What can hang from each mark
j_361: j_545 j_560 j_904
j_461: j_541 j_880
j_560: j_205 j_361 j_880
j_880: j_461 j_560
j_904: j_205 j_361
j_205: j_560 j_904
j_541: j_461

Every row comes from one small tree of marks. The marks that hang from a mark follow it in brackets, in the order of their numbers. Every link used is in the known rows. Which tree was each row made from?
Known rows
j_205{j_560}: [ -2   6  -6  -6   8  -7  -1   5  -1   2   3  -4   5  -7   6   5  12   4
  -6   0  -5  -8   2   2   7   2 -14  -3   1   9  -2  -8 -11  -4   0  -4
   9  -1  -6  -2  12   7   2  -5  -2   0   4  -1   1   1  -4   7   1   7
  -2   5  -4  -4]
j_560{j_205{j_904} j_361}: [ -2  -1  -3   8   3 -19   7   5   6  10   3   4 -16  12   2  16  16  -4
  -2  -4  10  -8  -2  -6   6   0  -8  -7   4  23  -5 -15 -23  -1  10  -6
   0  -1 -11  -1  -8  11  -3  14   0  -3   1  -7  10  -5   1   8  -2 -12
  -4  15  12   9]
j_560{j_205 j_361 j_880{j_461}}: [ -1   1  -2   7  15 -26   1  21 -32  14  -9   5 -21  -5   4  14  15 -12
  -1 -12   9 -30   7 -16   8 -16  -6 -17  -2  30 -17   3 -20   7  -2   1
   2  24  -5   3  -8   3  -1  13   2  -4   9 -16  24  -4  -5  18  -6  -1
  -3   1   5   4]
j_560{j_205{j_904} j_361 j_880{j_461}}: [ -2   6  -4   9  13 -22   0  20 -17  16  -7   8 -19  10   1  22  25 -14
  -3 -14  11 -34   1 -17   8  -7  -9 -15  -4  30 -10  -4 -25   6   5  -1
   7  11 -12   0  -6   7  -4  12  -4   4   8  -7  23   1   1  20 -15   1
  -4  12  16  12]
j_205{j_560 j_904{j_361}}: [-13  12 -16   4  17  -6   8   0  11  -5   1  -9  22   3   7  10  19  -2
 -18   6   2 -16   2   7   8  13 -16  -4  -6  13   9 -15 -25  -9  13  -4
   6 -17  -6  -4   9  14  -7  -1  -7   0   2   3   0  12 -11  11  -3  -5
   7   9  -1   8]
j_205{j_560{j_880{j_461}} j_904{j_361{j_545}}}: [ -6  13 -14   3  22 -16  -4   5  -8   1  -3  -3  15   0   9  18  31  -8
 -17   2   0 -47  16  -2   3  -2 -18 -11 -13  28  -3 -10 -24  -5  14   8
   5   5  -3  -6  10  13  -7  -5  -7   1   9  -6  16  16 -19  22 -15   2
  11   5   7  16]
j_541{j_461{j_880{j_560{j_361{j_545}}}}}: [  7   7  -8  19   2  -2  -5  -1 -15   6   0  17  -4 -18   6   7  14  -1
  17  11  -1 -24  19  -3   1 -21 -11 -13   1  13 -16 -15   0   8  26  18
   0  22 -16  -7   2   5  -3  -5  -9   8  13 -13   1 -15 -20  11  -7   1
   2  -6   5  14]
j_361{j_560}: [  7   6  -4   1  -3  -2   2   6  -7   7   8   4  -8   0   3   3   4  -3
  -7   0   1  -1  18   2  -1  -6  -6  -7  -6   4  -5  -6   2  -2  -2   5
   1   3   3   0 -12   1   4   0  -7  -8  -8  -1  -2 -10  -4   0   1   0
   1  -1   1   0]
j_541{j_461{j_880{j_560}}}: [  1   7  -7  22   8  11  -8  -2  -4  -9  -5  13  10 -11   4  -4   3  -3
  11   8  -3 -12  22  -2   0 -11 -12   0   6  -2  -9   2  10   8  17   4
   7   3 -19  -1   2   1  -3 -11 -20  16  11   3  -8   3 -13   3  -4   5
   5  -3  -5   8]
j_461{j_541 j_880{j_560{j_205 j_361}}}: [ 14  12 -14  26   8  -7  -2   4 -15   9  -2  19 -33 -12  17  -2   8  -1
  -8   2 -12 -23  23 -11   8 -21   3  -6   1  14 -14  -9  -9   2  17   4
  13  17 -23   0   9   8 -11  20  -3   8  10  -7  -7 -12 -19   3  14  -3
   0  -6 -11   3]
j_541{j_461}: [ -6  -1   2  -1   2   6  -7   7  -4  -5  -8   0   5 -11  -4   5  -3   3
  13   1   5   1   1   1  -1  -3 -10  -5   0  -6  -5   2   4   2   5   1
  -4  -9  -2   0  -5  -4   0 -11 -10   4   4  -4  -3   2   2   0 -10  -3
   0   2   2   7]
j_880{j_560}: [  3   4  -7   8   6   3   3  -1  -5  -2   5   9   0   1  12  -4   3  -5
   6   1  -2 -12   3   0   3  -3 -11  -6   8  -4  -1  -3   3   7   4   4
   1   4  -7  -5  -1   7  -4  -6  -3  10   1   2  -5   5  -6   7   6  -2
   4  -2   1  -1]
j_461{j_541 j_880{j_560{j_361{j_904{j_205}}}}}: [ 22  13 -27  33   1  -2   5   6 -12  -1  -5  24 -30  -1  11 -10  13  -6
  -5   0 -18 -22  36 -11   6 -21  14 -10  -2  -1  -9 -14  -1   2  19   7
  13  12 -15  -8   8   5  -6  17 -10  19  12   2  -6  -5 -11   5  14  -9
  12  -7 -27   7]
j_541{j_461{j_880}}: [ -3   4  -3  13   3  10 -10  -3   0  -5  -4   5   2 -13  -4   0   1   3
   6   5   3  -2  18  -1  -1  -8  -2   3  -2  -2  -8   6   9   2  11   5
   9   1  -5   2   4  -6   0 -10 -10  10   9  -2  -7  -3  -6  -4  -9   8
  -2   1  -5   4]
j_880{j_461 j_560{j_205{j_904{j_361}}}}: [ -5  13 -10  21  19 -12   3   4  -5 -11  -4  10  12  15  16   9  10 -13
  -1  -7  -2 -33  12  -6   4   1 -28 -15   3  15   4 -15 -16  -1  19  -1
   0  -4 -12  -8  -5  18 -14   6  -7  16   1  -5   4  26 -10  16   1 -13
  11   7   2  20]
j_904{j_205{j_560{j_880{j_461{j_541}}}} j_361}: [  1  17 -26  11  25 -22   1  21 -26  -9 -19  -2   2 -11  12   1  20   1
 -26  -9 -12 -40  17  -6   9 -11  -2 -13  -9   7  -7  -6 -18  -9   7   3
  10   2   3  -9  17   6 -11  10   1  11  16  -4  -1  12 -19  17   1  -3
  14  -7 -26   9]
j_361{j_560{j_205{j_904} j_880{j_461{j_541}}}}: [ 12  15  -6  13  12 -12  -4  16 -13  12  -6   9 -33  12   4  15  15  -8
 -18 -13   0 -32  35 -20   1 -15  -9 -10  -6  25 -14   0 -16  -3   9   5
  23   7  -4   7  -3   6 -10   8 -19   7   3  -3   3  -4  -8  11 -10   0
  -6  11   1   4]
j_560{j_205 j_880}: [  0  -5   2   1   2 -21  -8   9 -12   7   0   1 -26  -5  -2   3   6  -4
  -6  -8   7 -11   8 -11   8  -8   6  -5   0  15  -2   7   0   4  -4  -3
 -11  22  -5   3 -12   2  -2  10  -5  -2  -3  -5  13   1  -8   5  -5   3
   6   6  -4  -2]
j_541{j_461{j_880{j_560{j_361}}}}: [  3   6 -11  23  10   8   3   4 -15  -2  -6  13   1 -22   9   1  12  -5
  10   4   3 -16  15  -3   6 -16 -12 -11   2   6 -18  -5   0   9  21   8
   7  12 -23  -4   3   4  -4  -7 -12   9  15  -7  -3  -8 -10   8  -4   2
   5  -6   0  12]
j_541{j_461{j_880{j_560{j_205}}}}: [  3   6  -5  22   5   1 -15   2  -9  -6   2  13  -8 -11   6   2   4  -2
  13  -1   1 -12  28 -10   5 -14 -14  -2   9   6  -6   0   6   7  19   2
   4  14 -18  -1  -5   6  -6  -5 -16  13   5  -2  -6   1 -18   4  -2   1
   3   6 -12   6]
j_361{j_545 j_560{j_880{j_461}} j_904{j_205}}: [ 20   7 -14   7  -5 -21  -7  17 -32  15   5  18 -30  11 -10  13  16 -16
  -9  -7  -4 -28  48 -15   1 -19  -2 -19 -14   7  -9  -9   6   3   4  17
  -1  30  12  -9 -23   2   4   2 -14   5   3 -11  16   0 -11  11  -8  -4
  18   4  -6  11]
j_461{j_880{j_560}}: [  7   7  -9  20  -1   8  -3  -9  -2  -2   6  11   2  -3  10  -6   6  -5
  -2   6  -8 -12  20  -2   4  -5  -1   3   0   4  -2  -1   7   4  10   1
  10  15 -15  -3   7   3  -2  -4  -9  13   2   3  -7  -1 -15   2   6   6
   8  -7  -7   1]
j_361{j_904{j_205{j_560}}}: [  5   5 -21   3   3 -17   0  13  -1  -3   4   3  -6   7   0   3  12   2
 -12  -5 -11  -7  16  -2   8  -1  -5  -6  -1  -1   5 -14  -7  -1   6  -7
   0  -1  -1  -4  -1   6   5  -1  -6  10   2   8   3   6  -5   8   2  -2
  12  11 -22   1]
j_205{j_904}: [-2  3 -2  1  0  0  6 -7 17  1  3  1  6 16 -4 10 11 -4  0  0  4  1 -1 -3
 -1  7 -7  1  0  6  7 -5 -7 -2  7 -1  7 -9 -4 -3  4  2 -4 -4 -2  2 -2  8
  3  5  6  5 -6 -2  1 11  9  2]

Write each row's tree
[  4  11  -4   5  14   0  -7  12 -21   5 -19   5 -15  -5   4   0   5  -5
  -7  -9  -6 -28  16 -14   1 -16   7  -4  -5   6 -16  13  -4   1   2   2
  22   2  -3   2   8  -6  -8   4  -7   8  13   0   4   1  -8   7  -7   7
  -7  -9   0   5] : j_560{j_880{j_461{j_541}}}
[  5  -2  -4   0   0 -16  -1   4 -21  17   2   1 -23 -12   2   4  18  -8
  -2   2   9 -25   5  -4   5 -15   9 -14  -7  21 -13  -5  -6   4   1  14
  -7  28  -5  -3  -7   5   0  10   6 -12   9 -14  18 -16 -14  10  -6  -1
   0  -3   9   3] : j_560{j_361{j_545} j_880}
[  7  10 -18   4  16 -21  -6  22 -25  -2 -14   1 -10  -2   7   7  18   3
 -17 -12  -8 -33  14 -11   7 -17  -3  -8  -2  13 -10  -2 -17   1   2   1
  20   3   1  -5  16   2  -6   6   1  15  17   5   2   3 -12  16  -6   7
   4  -3 -18   0] : j_904{j_205{j_560{j_880{j_461{j_541}}}}}
[ 18   6  -3   3 -15 -18 -16   4  -9  20  20  14 -38   9   0   7   1  -6
  -2   2  -6 -10  53 -11  -1 -15  -1  -7  -3  14  -2 -16   6  -5   7  11
  -9  26   4   5 -24   9   7   7 -16  -7  -8 -10  11 -11 -16  -2   1  -8
   4  10  -2   8] : j_361{j_545 j_560{j_205} j_904}
[ -1  -1 -20  -3   6 -24   0  14 -10  -2  -1  -6   0  -6  -1   6  23   0
 -18  -9   2 -15   1  -4  13  -4  -2  -6  -2   7  -4  -7 -10   2  -5  -5
  -1  12   1  -7   1   9   1   3   6   3   6   2   8   4 -13  13  -4   7
  14   6 -18  -7] : j_904{j_205{j_560{j_880}}}
[  9  -4  -6   4  -3 -31 -11  10 -19  25   5  11 -51  -5   1   5  13 -13
   0  -3   4 -29  34 -16   8 -17  13 -19  -3  28  -6  -6  -4   5   3  10
 -12  44  -7   2 -18  11   4  18  -6  -8   3 -16  28 -12 -13  10  -7  -9
   4   8   4   8] : j_560{j_205 j_361{j_545 j_904} j_880}
[ 19  14 -15  34   6  -6  -4   4 -10  11  -4  26 -45  -9  15  -8   6  -6
  -5   1 -15 -22  49 -17  10 -22   9 -10   0  14 -10  -5  -2   2  18   1
  14  20 -23   5   5   8  -6  19 -17  12  10  -5  -1  -8 -14   5  13  -6
   2  -3 -13  11] : j_461{j_541 j_880{j_560{j_205 j_361{j_904}}}}
[  9   3 -20  -2  -3 -29 -11  10 -12   9  10   5 -24   1  -3   7  21  -6
 -16  -3  -6 -23  31  -7   9 -12   6 -10  -7  12   4 -14  -4   2   3   3
  -6  26   2  -5  -3   9   8   1  -5   0   6  -2  18   3 -19  12  -7  -1
  20   9 -18   1] : j_361{j_545 j_904{j_205{j_560{j_880}}}}
[  3   5  -9  22  12  -9  -4   8 -17   1  -2  16 -13 -18  10   5  10  -4
  10  -1   5 -20  16  -8   8 -17 -15 -12   6  16 -13 -10  -4   8  22   5
   0  19 -22   3  -3  10  -6   5 -10  12  11 -13   1  -8 -13   7   0  -4
   1   2  -4   9] : j_541{j_461{j_880{j_560{j_205 j_361}}}}
[  5  15  -8  14  13   7  -3   4 -12   0 -11  16  -1  -1  14  -3  -2  -3
   4  -3 -17 -28  14  -7  -5 -12 -11  -7   3   2 -12  -2  -8   1  13   5
  20  -6 -12  -2   9   0 -12  -1  -6  21  16   1  -6   5  -7  11   2   1
  -5  -7   1  10] : j_880{j_461{j_541} j_560}
[ 11   0  -3  -3  -7 -10 -10   5 -19  18   9   6 -23  -5   0   6  14  -5
 -10   5   4 -22  30  -6   0 -15   4  -8 -10  12 -11  -3  10   2   0  17
  -5  28   4  -1 -13   5   6   0  -7 -11  -5 -12  10 -13 -21   4  -5   0
   7  -2   4  -3] : j_361{j_545 j_560{j_880}}
[ 11  11  -5  19  14 -15   2  17 -24   7 -12  17 -22  -5  19   3   6  -5
   5 -11 -10 -32  11 -14   2 -21 -16 -18   5  21 -19 -10 -21   3  15   6
  13   6 -17   2   3  11 -10  14  -3  12  17  -9   4  -6 -11  17   6  -9
  -5  -2   0  12] : j_880{j_461{j_541} j_560{j_205 j_361}}
[ -6   6 -18   3  13 -15  -7   0   1   3   3  -8   6  -2   6  18  28  -7
 -19   6   0 -36  18   2   8   4  -7  -9 -12  27   6 -14 -17  -5  10   7
  -2   8  -2  -5   8  13  -7  -2  -7  -4   3  -4  10  12 -27  17  -8   0
  12   6   0   7] : j_205{j_560{j_880} j_904{j_361{j_545}}}
[ 21  11 -10  22  -4 -16 -10  -2 -14  12   4  21 -38 -15  17  -3  10  -1
  -3   9 -12 -27  36 -11   2 -27   9  -6   2  23 -11 -17  -8   2  24  15
   5  33 -15  -2   6  12 -11  21  -3   5  11 -13  -3 -17 -29   9  11  -5
   0  -5  -4   8] : j_461{j_541 j_880{j_560{j_205 j_361{j_545}}}}
[ 19   4 -13   6 -20 -18  -7   7 -11  12  15  12 -26   7  -7   8   9  -3
  -6   0  -6  -4  47  -4  -1 -12   3 -10  -9  -1   3 -20   8  -2   5  16
  -8  23  12  -7 -20   6   5   7  -9   0  -5  -5   3  -4  -9  -1   4 -12
  16   6 -11   7] : j_361{j_545 j_560 j_904{j_205}}
[  8   4 -19   1  -4 -23 -11   6  -3   6  10   5 -11   4  -1  13  14   1
  -7   0 -12 -15  26  -1   5  -6  -4  -8  -1   3   6 -23  -5   0   9   4
  -4   9   2  -5  -4  10   7   2  -1   8   6  -2   8   2 -13   8   1  -5
  13   9 -17   6] : j_361{j_545 j_904{j_205{j_560}}}
[  6   8 -19   8  10 -26  -3  15 -38   2  -1   7  -5  -4   2   8  19  -8
 -18  -4   1 -36  31  -3   3 -19  -1 -18 -14   8 -10 -16  -1  -1   5  21
  -9  23  15 -13 -11  10  -3  12   0  -3   2 -16   8   9 -22  14   0 -10
  22  -5 -12  14] : j_904{j_205 j_361{j_545 j_560{j_880{j_461}}}}
[  6   9  -9  18   8 -18   2  20 -22  11  -4  23 -22   4  11   6   5 -15
  10 -13  -7 -34  25 -14   2 -15 -19 -25   1  17  -9 -12 -14  10  13   2
   2  17 -20  -2 -14  12   1   6 -13  13  12 -10  18   4  -2  15   1  -8
   4   4   3  16] : j_880{j_461 j_560{j_205 j_361{j_904}}}
[  8   6  -3   5  -2 -21 -10   9 -17  21  10   9 -24  15  -1  19  19 -12
  -8  -8   6 -35  38 -14  -3 -13 -13 -10  -9  29  -8  -9 -10   0  10  13
   4  22   1  -1 -16  10  -3   7 -13  -5  -2 -11  17   0 -13  17 -12   2
   3  15  15  10] : j_361{j_545 j_560{j_205{j_904} j_880{j_461}}}
[  5  10   0  11  10 -12  -5  10  -8   6 -12  10 -27  13   3  10  12  -7
  -7 -12   0 -30  21 -19   1 -12  -2  -5  -2  20  -9   8 -19   0   8  -3
  15  -1  -7   7   5   0 -14  11 -11  14   9  -2   5   5  -5  14 -11  -4
  -5   9   2   8] : j_560{j_205{j_904} j_880{j_461{j_541}}}
[  5   8 -14   2   9 -12   4  15  -8  14   1   5 -14  -7   5  14  15  -3
  -7  -2  -3 -15  11  -2  10  -4  -8 -15  -5  14  -6 -12 -17  -1   7  -2
  11   0 -11   3   3  10  10  -1  -6  -4   9  -3  14  -9   1   6  -1  -1
   4   3   0   2] : j_205{j_560{j_361{j_904}}}
[ -6   3 -27   3  17 -25  -1  14 -15 -10  -1  -9  10 -12   8   1  26  -1
 -24  -5   0 -28   1   2  16  -3   1  -8  -7   6   2 -11 -12  -6   2  -1
  -8   8   4 -14   3  10  -2   9   4  -2   3  -2   6  14 -19  14   0  -3
  20  -3 -28   0] : j_904{j_205{j_560{j_880}} j_361}
[  3   5 -13   2  11  -1   2   6 -21   1   2   0 -11 -13   8  -1  13  -6
 -23   1   5 -22  21  -1   9  -6   4 -13 -14   9  -8   0   7  -6  -3   9
  -4  15   6  -5  -7   7   0   6 -10 -13  -7  -8   4   4 -21   3  -1  -2
  13  -6  -3   0] : j_904{j_361{j_560{j_880}}}
[ 16  14 -16  24   9   6   6   0 -11   5  -8  17 -18 -13  17 -10   9  -1
  -4   6 -12 -18  19  -6   5 -16  10  -5   1   4 -17  -6  -5   1  19  11
  18   9 -18  -3  16   4 -12  11  -6   9  15   0 -11 -14 -15   2   9   1
  -3 -13  -9   1] : j_461{j_541 j_880{j_560{j_361}}}
[  6   8   2  10  11 -14 -14  17 -25   6 -15  10 -30  -4   6  -3   5  -4
  -5 -12  -5 -28  20 -19   2 -17   6 -10   1  15 -14  12  -9   2   1   0
  12  13  -4   5   1  -2  -9  15  -8   4   9  -5   7  -1 -13  10  -7   5
  -2   0  -6   4] : j_560{j_205 j_880{j_461{j_541}}}
[ -4   8  -8  -1  18  -9  -4  15 -20   7  -8  -2   3  -3   3   9  15  -7
  -9  -9  -2 -34   7  -7   6  -7 -14  -5  -8  20 -10   6 -15   3   2  -2
  18   9 -10   0   6   3   3  -8  -7   1  11   0  13   4  -8  18 -11  16
   0  -1   4   0] : j_205{j_560{j_880{j_461}}}
[ 23  19  -6  12   2   0 -16  13 -28  24  -3  20 -47  -3   2   5   8  -9
 -10   0 -15 -42  59 -18  -4 -28   6 -16 -13  13 -18   1   6   0   4  19
  13  24   5   3  -5  -3   4   0 -23   4  10  -8  11 -10 -16   5  -8   2
   1  -6   1  12] : j_361{j_545 j_560{j_880{j_461{j_541}}} j_904}
[ -7   5 -25   2  13 -20   8   7  -6 -17  -1 -10  18 -11   7   5  16   4
 -20   0  -4 -12  -1   8  13   1  -7  -7  -6  -1   6 -20 -16  -8   7  -1
 -12  -4   8 -12  10  13  -5  10   8   4   2  -2  -3  14 -12   7   6  -9
  17   2 -26   3] : j_904{j_205{j_560} j_361}
[  4   9 -19  10  16 -16   7  20 -37  -6  -6   6   1  -4   2   4  19  -9
 -25 -11   5 -34  23  -4   9 -12  -6 -18 -14   3 -10  -9  -5  -2   1  10
  -5   7  13 -10 -13   7   0  10  -6   1   0 -11   6  11 -16  11   0  -4
  22  -3 -16  10] : j_904{j_205 j_361{j_560{j_880{j_461}}}}
[  1  -1 -22   1  11 -29  10  24 -24   6   0  -5 -12  -9   6  14  31  -1
 -19  -9   3 -23 -10  -3  19  -9  -1 -15  -7  17  -9 -14 -21   3  -4  -2
  -3  15  -5  -8   3   7   2  12   9  -3  11  -7  15  -4 -12  16  -3   2
  10   3 -15  -5] : j_904{j_205{j_560{j_361 j_880}}}
[ -3   8 -22   2  14 -32  -8  15 -27  -6  -6  -4  12 -10   5  10  29  -4
 -16  -3  -2 -42  13  -1   8 -13  -9 -18 -13  14  -3 -15 -17  -3  10  11
  -5  16  11 -14   1  11  -5   8   6   4  12 -12  13  12 -24  22  -5  -1
  19  -1 -14  12] : j_904{j_205{j_560{j_880{j_461}}} j_361{j_545}}
[ 12  -3 -15   7 -11 -26   1   6  -9   9   5  11 -28   3  -4   6  10  -6
  -3   2  -4 -11  19  -4   3 -12  10 -19  -5   5  -1 -25  -5   1  10  12
 -14  19   6  -8 -13   6   5  16   1   0   1  -8  11  -5   0   7   1 -16
  11   6  -8  12] : j_560{j_361{j_545 j_904{j_205}}}
[  0  -4  -4   4   7 -24  -1  15 -21  14  -3   2 -35 -12   5   6  15  -6
  -5  -7  10 -22   4 -12  13 -11   6 -12   1  22 -10   1  -8   4  -5   0
  -8  22  -9   2  -9   7  -2  17   1 -10   3 -11  18  -9  -9   9   0  -2
   1   1  -1  -1] : j_560{j_205 j_361 j_880}
